What can hang from each mark
kasi: femun
voru: kasi pasu
pogor: risin
femun: kasi pasu risin
matef: buvet risin
fatim: buvet nururo pasu risin
lozetan: buvet risin
veri: pasu
pasu: lozetan veri
risin: lozetan pogor
buvet: fatim lozetan matef

Each row was made from one small tree. Brackets hold a mark, then the marks that hang from it, in alphabetical order. Every link used is in the known rows. Write each row's tree.
Known rows
[veri pasu]:  .05 -.09  .07  .07 -.10  .07 -.07  .07 -.11  .06 -.23 -.02  .01  .04 -.04 -.13  .25  .04 -.11 -.09 -.16 -.02  .04  .14  .03 -.17 -.09 -.12  .21  .02  .03  .04 -.22
[pogor [risin [lozetan [buvet [fatim nururo pasu] matef]]]]:  .25 -.02  .13 -.27  .15  .16  .14  .63  .21 -.42 -.20  .03 -.32  .23  .04  .16  .22 -.08 -.35  .21 -.50 -.01  .16  .32  .51  .41  .05  .31 -.65 -.25  .03  .15 -.32
[veri [pasu [lozetan buvet [risin pogor]]]]:  .51 -.10  .25  .03 -.08 -.05 -.07  .27 -.01  .17 -.11 -.04 -.09  .29  .04  .08  .47 -.27 -.05 -.08 -.35 -.35  .04  .16  .28  .26 -.22  .16  .09  .02 -.10 -.35 -.42
[pasu [lozetan [buvet fatim matef] [risin pogor]] veri]:  .52 -.14  .14 -.05  .16 -.35  .04  .40  .04  .10  .07  .06  .00  .53  .10  .25  .17 -.40 -.33  .19 -.41 -.15  .29  .35  .22  .19  .11  .30 -.17 -.10 -.10 -.18 -.17
[buvet matef]: -.10  .05 -.07 -.12  .13 -.02  .05  .23 -.08 -.09 -.11  .18 -.06  .13  .03  .03 -.08  .12 -.04  .07 -.21  .00  .13  .20  .06 -.02  .10  .11 -.15 -.20  .03  .08  .04
[matef [risin [lozetan [buvet [fatim nururo]]] pogor]]:  .50  .04  .22  .16 -.06 -.23  .04  .40  .25 -.19 -.13  .01 -.06  .37  .08 -.08 -.04 -.25 -.12 -.34 -.57 -.17  .16 -.20  .44  .42 -.09  .31 -.42 -.27  .07 -.39 -.53
[kasi [femun [pasu lozetan] [risin pogor]]]: -.08 -.16  .06  .23  .38 -.29 -.24 -.20 -.05 -.10 -.28  .20 -.21 -.21 -.04 -.03  .28  .06  .07 -.21 -.13 -.19 -.15 -.04  .50  .19 -.22  .06  .00  .15 -.23 -.36 -.09
[risin lozetan pogor]:  .07  .15  .02  .09  .11 -.30 -.08  .25  .15  .09 -.22  .24  .17  .21 -.07  .02 -.06 -.15 -.02 -.28 -.26 -.04  .19 -.45  .27  .31 -.22  .18 -.10 -.14  .10 -.39 -.41
[veri [pasu [lozetan buvet]]]:  .29 -.07  .11 -.03 -.18  .02 -.01  .21 -.09  .19 -.14 -.12 -.09  .06  .01 -.06  .36 -.08 -.15 -.01 -.13 -.21  .10  .12  .15 -.03 -.18  .14  .11  .05 -.14 -.04 -.18
[fatim buvet [pasu veri] [risin lozetan pogor]]:  .35  .15  .11  .12  .25 -.12  .04  .44  .20 -.06 -.22  .11  .40  .55 -.49 -.33  .57 -.57 -.37 -.38  .17  .21  .53  .00  .53  .04 -.19 -.31 -.22 -.03 -.13 -.57 -.17
[femun kasi pasu [risin pogor]]:  .15 -.14  .27  .45  .35 -.21 -.17 -.32  .01 -.10 -.21  .16  .01 -.08 -.33 -.15  .23  .26  .11 -.25 -.07 -.17 -.33 -.20  .30  .01 -.31 -.01  .04 -.11 -.25 -.30 -.04
[fatim buvet [pasu lozetan veri] risin]:  .29  .01  .05  .00  .15  .00  .03  .26  .04 -.03  .04 -.13  .30  .29 -.36 -.41  .64 -.50 -.34 -.18  .37  .18  .50  .41  .33 -.31 -.10 -.27 -.20  .15 -.33 -.27  .41
[matef [buvet lozetan]]:  .11  .10 -.24  .00  .15 -.36  .08  .30  .17  .00  .00 -.17 -.10 -.08 -.17  .19  .07 -.08 -.03 -.04  .01 -.24  .03  .21  .00  .16  .20  .18 -.05 -.25 -.11 -.14 -.08
[matef [buvet fatim lozetan] risin]:  .15 -.12 -.20  .24  .14 -.47  .03  .36  .16 -.23  .07 -.33 -.15 -.10  .06  .09 -.12 -.21 -.05 -.22 -.39 -.28  .07  .42  .00  .02  .37  .29 -.08 -.42 -.04 -.20 -.11
[voru [kasi [femun risin]]]: -.13 -.09  .24  .17  .20  .04 -.04 -.01  .11 -.10 -.23  .08 -.29 -.21 -.14  .41  .09  .14  .15 -.03  .05 -.21 -.25 -.06  .00  .32  .02  .01  .02  .02 -.23 -.06  .16
[pasu [lozetan [buvet matef] [risin pogor]] veri]:  .51 -.05  .17 -.12  .17 -.39  .01  .40  .06  .22  .11  .19  .01  .47 -.07  .17  .32 -.42 -.29  .04 -.19 -.27  .25  .25  .26  .31  .01  .30 -.18 -.06 -.08 -.21 -.09
[fatim pasu]:  .19  .01  .02 -.08  .11  .09 -.07  .12  .04 -.10 -.10 -.01 -.04  .01 -.11 -.04  .34 -.04 -.04  .09 -.06  .11 -.03  .14  .00 -.02 -.09 -.23 -.02  .14 -.11 -.06 -.06
[matef [buvet [fatim nururo] [lozetan [risin pogor]]]]:  .43  .02 -.08  .02  .15 -.24  .14  .43  .29 -.28 -.08 -.25 -.09  .35 -.01  .25  .11 -.23  .00  .06 -.47 -.16  .09  .37  .24  .39  .24  .18 -.35 -.29 -.15 -.34 -.41
[lozetan [buvet fatim]]:  .31 -.05  .07  .01 -.11  .16  .21  .08  .00 -.11 -.02 -.21 -.20  .19  .16  .24 -.04 -.07 -.10  .34 -.16 -.04 -.04  .09  .01  .08  .12  .08 -.03 -.04 -.10  .03 -.26
[femun kasi [pasu [lozetan [buvet matef] risin]]]:  .42 -.24  .24  .04  .19 -.19 -.04  .13 -.02 -.16 -.02  .19 -.34  .03 -.12  .06  .37  .27  .06  .08 -.18 -.30 -.25  .29  .20  .25 -.17  .16 -.21 -.13 -.27 -.14  .24
[lozetan buvet [risin pogor]]:  .57 -.02  .27 -.01  .02  .03  .09  .17  .13 -.02  .06  .02 -.19  .39  .00  .32  .25 -.31  .06  .12 -.15 -.34 -.18  .00  .23  .58 -.04  .14 -.05 -.01 -.05 -.39 -.49
[femun kasi [risin [lozetan [buvet fatim matef]]]]: -.01 -.01  .31  .32  .36  .07  .06  .20  .11 -.13 -.28  .12 -.33  .09 -.14  .25 -.23  .25 -.08  .01 -.36 -.16 -.07 -.01  .25  .13  .03  .46 -.16 -.24 -.08  .02  .00
[pogor risin]: -.08 -.15  .01 -.09  .15  .02  .01  .06  .10 -.16  .15 -.03 -.06 -.13  .07  .11  .06 -.11 -.11  .01 -.02 -.16 -.05  .19  .19  .16  .04  .20 -.12 -.14  .07  .10  .01
[buvet [fatim nururo pasu] [lozetan risin] matef]:  .13 -.10  .04 -.19  .24  .05  .08  .65  .06 -.50 -.27 -.07 -.32  .32  .07  .23  .19 -.01 -.18  .26 -.77  .20  .24  .86  .24  .16  .30  .11 -.53 -.23 -.21  .02 -.32
[veri [pasu [lozetan [buvet fatim]]]]:  .28 -.14  .07  .05 -.20  .09  .05  .20 -.12  .08 -.18 -.22 -.08  .11  .14  .00  .23 -.08 -.18  .12 -.34 -.10  .12  .21  .09 -.15 -.12  .14  .10  .03 -.13 -.01 -.27
[fatim [buvet matef] nururo pasu]:  .34  .22  .09 -.21  .05  .19  .19  .43  .01 -.33 -.36  .03  .02  .52 -.21 -.18  .53  .00 -.19  .23 -.04  .23  .40  .41  .34  .05 -.04 -.20 -.64 -.06 -.32 -.06  .01
[buvet [fatim [pasu lozetan]] [matef [risin pogor]]]:  .23 -.07 -.06  .04  .31 -.26 -.09  .47  .00 -.28 -.13  .06  .09  .27  .19 -.13  .01 -.10 -.09 -.09 -.78 -.03  .34  .37  .21 -.11 -.06  .16 -.29 -.30 -.08 -.33 -.13
[kasi [femun [pasu [lozetan buvet [risin pogor]] veri]]]:  .43 -.29  .13  .04  .24 -.44 -.12  .01  .01 -.03 -.08  .24 -.23  .09 -.04  .17  .60 -.21 -.16 -.01  .03 -.24 -.16  .13  .38  .46 -.13 -.10 -.04  .22 -.16 -.29 -.19
[pasu [lozetan [buvet fatim matef] risin] veri]:  .35 -.21  .13 -.07  .11 -.24  .04  .35 -.01  .05  .14  .00 -.17  .34  .11  .23  .16 -.31 -.38  .24 -.34 -.09  .26  .53  .09  .06  .26  .30 -.16 -.05 -.07  .06  .07
[voru [kasi femun] [pasu [lozetan risin] veri]]:  .27 -.26  .27  .28 -.04 -.42 -.18  .15  .15 -.04 -.11  .12 -.16 -.25 -.21  .54  .54 -.18  .00 -.15 -.09 -.16 -.06  .20 -.15  .28 -.04 -.09  .07 -.02 -.26  .03  .29
[buvet [fatim pasu] lozetan]: -.01 -.10 -.13  .02  .17 -.09  .03  .32  .03 -.23 -.17 -.25 -.10  .00  .06  .24  .05 -.04 -.16  .21 -.38  .22  .15  .38 -.01 -.13  .12 -.02 -.04 -.11 -.22 -.03 -.32

Write each row's tree
 .03 -.08  .27  .39 -.01 -.09 -.10 -.05  .11 -.25 -.34  .05 -.36 -.42 -.28  .52  .30  .11  .19 -.13 -.10 -.17 -.27 -.04 -.04  .22 -.04 -.05  .15 -.16 -.30  .06  .09 -> [voru [kasi [femun risin]] pasu]
 .09 -.13  .08 -.05  .06  .01  .11  .34  .18 -.19 -.01 -.09 -.25  .00  .14  .30 -.04 -.19 -.26  .10 -.27 -.14  .05  .06  .32  .36  .09  .42 -.24 -.22  .09  .10 -.30 -> [pogor [risin [lozetan [buvet fatim]]]]
 .03 -.01  .06 -.19  .17 -.04  .11  .50  .16 -.16 -.05  .16 -.32  .02  .01  .27  .01 -.13 -.28  .01 -.23 -.27  .09  .11  .40  .46  .09  .51 -.35 -.33  .13  .11 -.20 -> [pogor [risin [lozetan [buvet matef]]]]
-.29 -.16  .15  .27  .32 -.22 -.24 -.10 -.01 -.21 -.42  .28 -.48 -.37 -.14  .01  .22  .17 -.07 -.27 -.12 -.06 -.21 -.05  .42  .24  .01  .05  .02  .12 -.05 -.08 -.12 -> [kasi [femun pasu [risin lozetan]]]
 .38  .10  .03 -.15 -.01  .18  .25  .47  .09 -.23 -.04 -.03  .02  .54  .15 -.14  .02 -.15 -.05  .04 -.43 -.10  .32  .22  .55  .10 -.08  .29 -.56 -.23 -.18 -.27 -.08 -> [pasu [lozetan [buvet [fatim nururo [risin pogor]] matef]]]
 .19 -.03 -.09  .29  .10 -.41 -.08  .36  .23 -.20 -.06 -.10 -.13 -.04  .02 -.08 -.12 -.16 -.07 -.36 -.46 -.21  .10  .08  .08  .12  .23  .28 -.15 -.33  .20 -.24 -.07 -> [matef [buvet fatim] [risin lozetan]]
 .18 -.16  .12  .28  .19 -.59 -.30 -.18 -.09  .20 -.10  .07  .13 -.08 -.27 -.33  .39 -.20 -.31 -.36 -.11 -.04  .09 -.03  .37 -.18 -.17  .07  .07  .05 -.27 -.20  .02 -> [femun [pasu lozetan veri] [risin pogor]]
-.09 -.06 -.05  .01  .00  .19  .22  .32  .13 -.41 -.03 -.30 -.04  .19  .05 -.10 -.11 -.10 -.11 -.14 -.35  .21  .23  .45  .36 -.11  .20  .09 -.41 -.25 -.15 -.06 -.13 -> [buvet [fatim nururo risin] lozetan]
-.07 -.16  .10  .25  .37 -.17 -.18 -.25 -.05 -.20 -.33  .23 -.27 -.14 -.10  .01  .28  .09  .06 -.16 -.08 -.14 -.30 -.07  .46  .25 -.11 -.08  .10  .10 -.13 -.29 -.26 -> [kasi [femun pasu [risin pogor]]]
 .18  .09  .24  .29  .15 -.07  .01  .16  .12  .00 -.27 -.01 -.18  .19 -.07  .18 -.08 -.21 -.12 -.10 -.43 -.13  .08 -.27  .41  .27 -.03  .39 -.03 -.12 -.06 -.30 -.54 -> [femun [risin [lozetan [buvet fatim]] pogor]]
-.08 -.21 -.08  .04  .18 -.24 -.16 -.11 -.09 -.14 -.19  .19 -.23 -.26  .08 -.04  .29  .18  .04 -.03  .01 -.08 -.16  .07  .24  .13 -.15 -.10 -.06  .18 -.15 -.12  .09 -> [kasi [femun [pasu lozetan]]]
-.02 -.25  .23  .21  .20 -.37 -.21 -.08  .01  .03 -.22  .13 -.20 -.31 -.25  .16  .41  .09 -.13 -.16  .10 -.13 -.14  .01  .07  .16 -.08 -.07  .02  .09 -.37 -.02  .37 -> [voru [kasi [femun [pasu lozetan veri] risin]]]
 .17  .15 -.04 -.14  .19 -.08  .06  .43 -.07 -.10 -.26  .01  .07  .28 -.12 -.10  .40 -.10 -.15  .19 -.03  .08  .49  .40  .21 -.10 -.08  .02 -.34 -.04 -.36 -.18  .21 -> [fatim [buvet matef] [pasu lozetan]]
 .75  .01  .27 -.21  .10  .25  .18  .52  .12 -.40 -.20  .04 -.29  .72  .07  .24  .39 -.19 -.09  .39 -.66 -.04  .06  .44  .40  .50  .06  .04 -.51 -.11 -.15 -.27 -.57 -> [lozetan [buvet [fatim nururo pasu] matef] [risin pogor]]
 .38  .00  .03 -.05  .19 -.14 -.04  .52  .07 -.38 -.18  .05  .09  .41  .18 -.29  .14 -.05 -.08 -.11 -.85  .06  .39  .38  .39 -.03 -.11  .16 -.63 -.26 -.13 -.29 -.14 -> [buvet [fatim nururo [pasu lozetan]] [matef [risin pogor]]]
-.06 -.10 -.04  .03  .11 -.24  .13  .54  .04 -.45 -.12 -.10 -.15  .21  .18  .00 -.27  .05 -.21 -.15 -.74  .03  .33  .60  .25 -.04  .32  .38 -.54 -.51 -.09  .02 -.18 -> [buvet [fatim nururo] lozetan [matef risin]]
 .12 -.25  .13  .08  .05 -.29 -.10 -.03  .02 -.07 -.24  .22 -.12 -.12 -.19  .25  .39  .16 -.13 -.01  .19 -.01 -.22 -.07 -.12  .26 -.05 -.35  .03  .04 -.24  .02  .17 -> [voru [kasi [femun [pasu veri]]]]
 .39  .09  .11  .12  .29 -.50 -.04  .57  .07 -.06 -.31  .26  .25  .53 -.33 -.21  .44 -.40 -.46 -.28 -.16  .06  .58  .21  .34  .05 -.03 -.07 -.32 -.22 -.09 -.36 -.19 -> [fatim [buvet [matef [risin lozetan pogor]]] [pasu veri]]
 .60 -.04  .24  .19 -.37 -.43 -.02  .23  .11  .17 -.03 -.08 -.01 -.11 -.33  .37  .48 -.22 -.18 -.06  .02 -.14  .07 -.08 -.21  .07 -.14  .03  .04 -.20 -.41  .14  .22 -> [voru kasi [pasu [lozetan buvet] veri]]
 .00  .01 -.01  .19  .14  .09  .07  .27  .14 -.22 -.15  .04  .16  .29  .06 -.13 -.21 -.22 -.03 -.26 -.40  .13  .23 -.09  .37  .02 -.06  .07 -.13 -.20  .12 -.41 -.29 -> [buvet [fatim [risin lozetan pogor]]]
 .41  .05  .06 -.18  .01  .04 -.03  .27  .06  .04 -.01 -.11 -.14  .06 -.07  .03  .44 -.15 -.07  .19 -.07 -.10  .04  .12  .11  .09 -.20  .00 -.14  .16 -.28 -.14 -.01 -> [fatim [pasu [lozetan buvet]]]
 .35 -.06  .15  .23 -.29 -.53 -.11  .15  .07  .15 -.06 -.03  .15 -.21 -.32  .25  .37 -.14 -.13 -.19 -.04 -.02  .15 -.05 -.26 -.11 -.16 -.04  .08 -.21 -.34  .16  .36 -> [voru kasi [pasu lozetan veri]]
 .49  .04 -.08  .25  .25 -.42 -.13  .49  .30 -.24 -.21 -.03  .02  .19 -.08 -.12  .15 -.29 -.05 -.35 -.60 -.18  .14 -.03  .21  .26  .00  .10 -.17 -.28  .11 -.57 -.40 -> [matef [buvet [fatim pasu]] [risin lozetan pogor]]
-.22 -.22  .11  .20  .30 -.07 -.19 -.29 -.09 -.23 -.28  .16 -.43 -.34 -.11  .02  .27  .19 -.01 -.09  .01 -.09 -.33  .11  .32  .11  .04 -.08  .10  .17 -.13 -.05 -.02 -> [kasi [femun pasu risin]]
 .15 -.20  .13  .03  .11 -.39 -.18  .09  .03  .24  .24  .03  .06  .05 -.05  .00  .24 -.36 -.24 -.13 -.04 -.06  .21  .31  .03  .01  .07  .11 -.01  .16 -.02 -.01  .28 -> [pasu [lozetan risin] veri]
 .45 -.14 -.11  .17  .22 -.45 -.17  .32  .16 -.11  .13 -.24  .03  .02 -.06 -.21  .32 -.34 -.25 -.19 -.31 -.12  .17  .45 -.04 -.19  .15 -.01 -.09 -.09 -.06 -.17  .21 -> [matef [buvet [fatim [pasu lozetan veri]]] risin]
-.01 -.22  .07  .24  .40 -.50 -.27 -.21 -.05  .03 -.19  .24 -.07 -.10 -.15 -.08  .39 -.10 -.20 -.24  .00 -.12 -.06 -.01  .46  .06 -.14 -.01  .08  .20 -.21 -.24 -.04 -> [kasi [femun [pasu lozetan veri] [risin pogor]]]
-.04 -.10 -.15  .17  .27 -.46  .07  .52  .01 -.28 -.14  .00  .01  .26  .20  .16 -.36 -.08 -.13 -.18 -.79 -.11  .30  .39  .19 -.01  .22  .41 -.20 -.60 -.03 -.26 -.44 -> [buvet fatim lozetan [matef [risin pogor]]]
 .25  .00 -.03 -.01  .25 -.27  .06  .68  .12 -.46 -.28 -.04 -.02  .41  .08 -.03  .04 -.08 -.20 -.12 -.90  .06  .36  .53  .37  .07  .09  .18 -.58 -.49 -.18 -.26 -.47 -> [buvet [fatim nururo pasu] lozetan [matef [risin pogor]]]
 .54 -.02 -.09  .04  .24 -.19 -.06  .33  .20 -.14 -.06 -.16 -.01  .22  .00  .11  .36 -.27  .08  .16 -.41 -.15  .06  .33  .10  .19  .02  .01 -.13  .00 -.15 -.44 -.14 -> [matef [buvet [fatim [pasu [lozetan [risin pogor]]]]]]
 .24  .09  .08 -.21  .03  .33 -.01  .32  .17 -.30  .01 -.09  .03  .15 -.18 -.53  .47 -.16  .00 -.26 -.13  .14  .18  .31  .50 -.08 -.24 -.16 -.52  .11 -.20 -.23  .30 -> [fatim nururo [pasu lozetan] risin]
 .04 -.03 -.13 -.12  .20  .01 -.01  .39 -.08 -.23 -.21  .01 -.04  .15  .17  .01  .05  .08 -.12  .31 -.56  .20  .30  .47  .07 -.24  .02  .09 -.25 -.09 -.13  .04  .05 -> [buvet [fatim [pasu lozetan]] matef]
 .12 -.08  .05 -.18  .23  .05  .10  .59  .15 -.34 -.15  .06 -.33  .08  .07  .30  .13 -.14 -.32  .23 -.47 -.07  .12  .28  .36  .32  .08  .34 -.39 -.29  .06  .11 -.33 -> [pogor [risin [lozetan [buvet [fatim pasu] matef]]]]
 .41  .18  .05 -.06  .20 -.26  .15  .68  .11 -.37 -.34 -.01  .09  .57 -.22 -.14  .42 -.20 -.22 -.15 -.32  .00  .51  .47  .52  .21 -.02  .06 -.68 -.36 -.38 -.42 -.32 -> [fatim [buvet lozetan [matef [risin pogor]]] nururo pasu]
 .38 -.03  .01  .01  .07 -.25  .08  .40  .01 -.10  .00 -.02 -.05  .31  .25  .05 -.10 -.16 -.06  .00 -.56 -.29  .25  .17  .26  .11 -.02  .45 -.27 -.32 -.09 -.29 -.18 -> [pasu [lozetan [buvet fatim [matef [risin pogor]]]]]
 .43 -.16  .22 -.06  .00 -.29 -.05  .17  .07  .23  .26 -.04 -.12  .15 -.08  .14  .36 -.43 -.29  .04  .03 -.21  .10  .27  .08  .21  .07  .19 -.04  .16 -.10 -.03  .11 -> [pasu [lozetan buvet risin] veri]
 .27 -.03  .07 -.08 -.03  .29  .05  .17  .06 -.34 -.19 -.16 -.03  .24  .06 -.13  .22  .03 -.11  .25 -.35  .33  .11  .28  .13 -.10 -.02 -.23 -.35  .09 -.15  .06 -.16 -> [buvet [fatim nururo pasu]]
 .49 -.06  .20  .16 -.24 -.16 -.05  .14  .05 -.11  .02 -.11 -.33 -.16 -.09  .27  .41 -.27  .08 -.01 -.26 -.23 -.06  .24  .10  .19 -.04  .20  .04 -.10 -.19 -.03 -.05 -> [voru [pasu [lozetan buvet risin]]]
 .11 -.18  .31  .28  .08 -.08 -.02  .10  .06 -.27 -.46  .06 -.55 -.22 -.11  .44  .21  .18 -.06  .03 -.22 -.13 -.29 -.14  .18  .45  .01  .05 -.07 -.06 -.32 -.07 -.17 -> [voru [kasi [femun pasu [risin [lozetan [buvet fatim]]]]]]
 .19 -.02 -.12  .00  .17 -.34  .01  .34  .22 -.08  .05 -.17 -.26 -.04 -.17  .30  .18 -.21  .04 -.05 -.11 -.32 -.08  .41  .03  .35  .30  .20 -.04 -.20 -.08 -.21 -.10 -> [matef [buvet [lozetan risin]]]
 .27 -.01  .02 -.17  .06 -.32  .06  .32 -.04  .23  .09  .11  .00  .26 -.06  .04  .18 -.20 -.40  .11 -.01 -.13  .31  .22  .12 -.01  .06  .25 -.19 -.03 -.11  .12  .21 -> [pasu [lozetan [buvet matef]] veri]
 .38  .18  .12  .03  .02 -.18  .08  .35  .19  .12 -.19  .18 -.02  .31 -.09  .18  .05 -.20 -.06 -.13 -.19 -.19  .07 -.47  .37  .52 -.21  .23 -.13 -.11  .01 -.39 -.58 -> [risin [lozetan buvet] pogor]
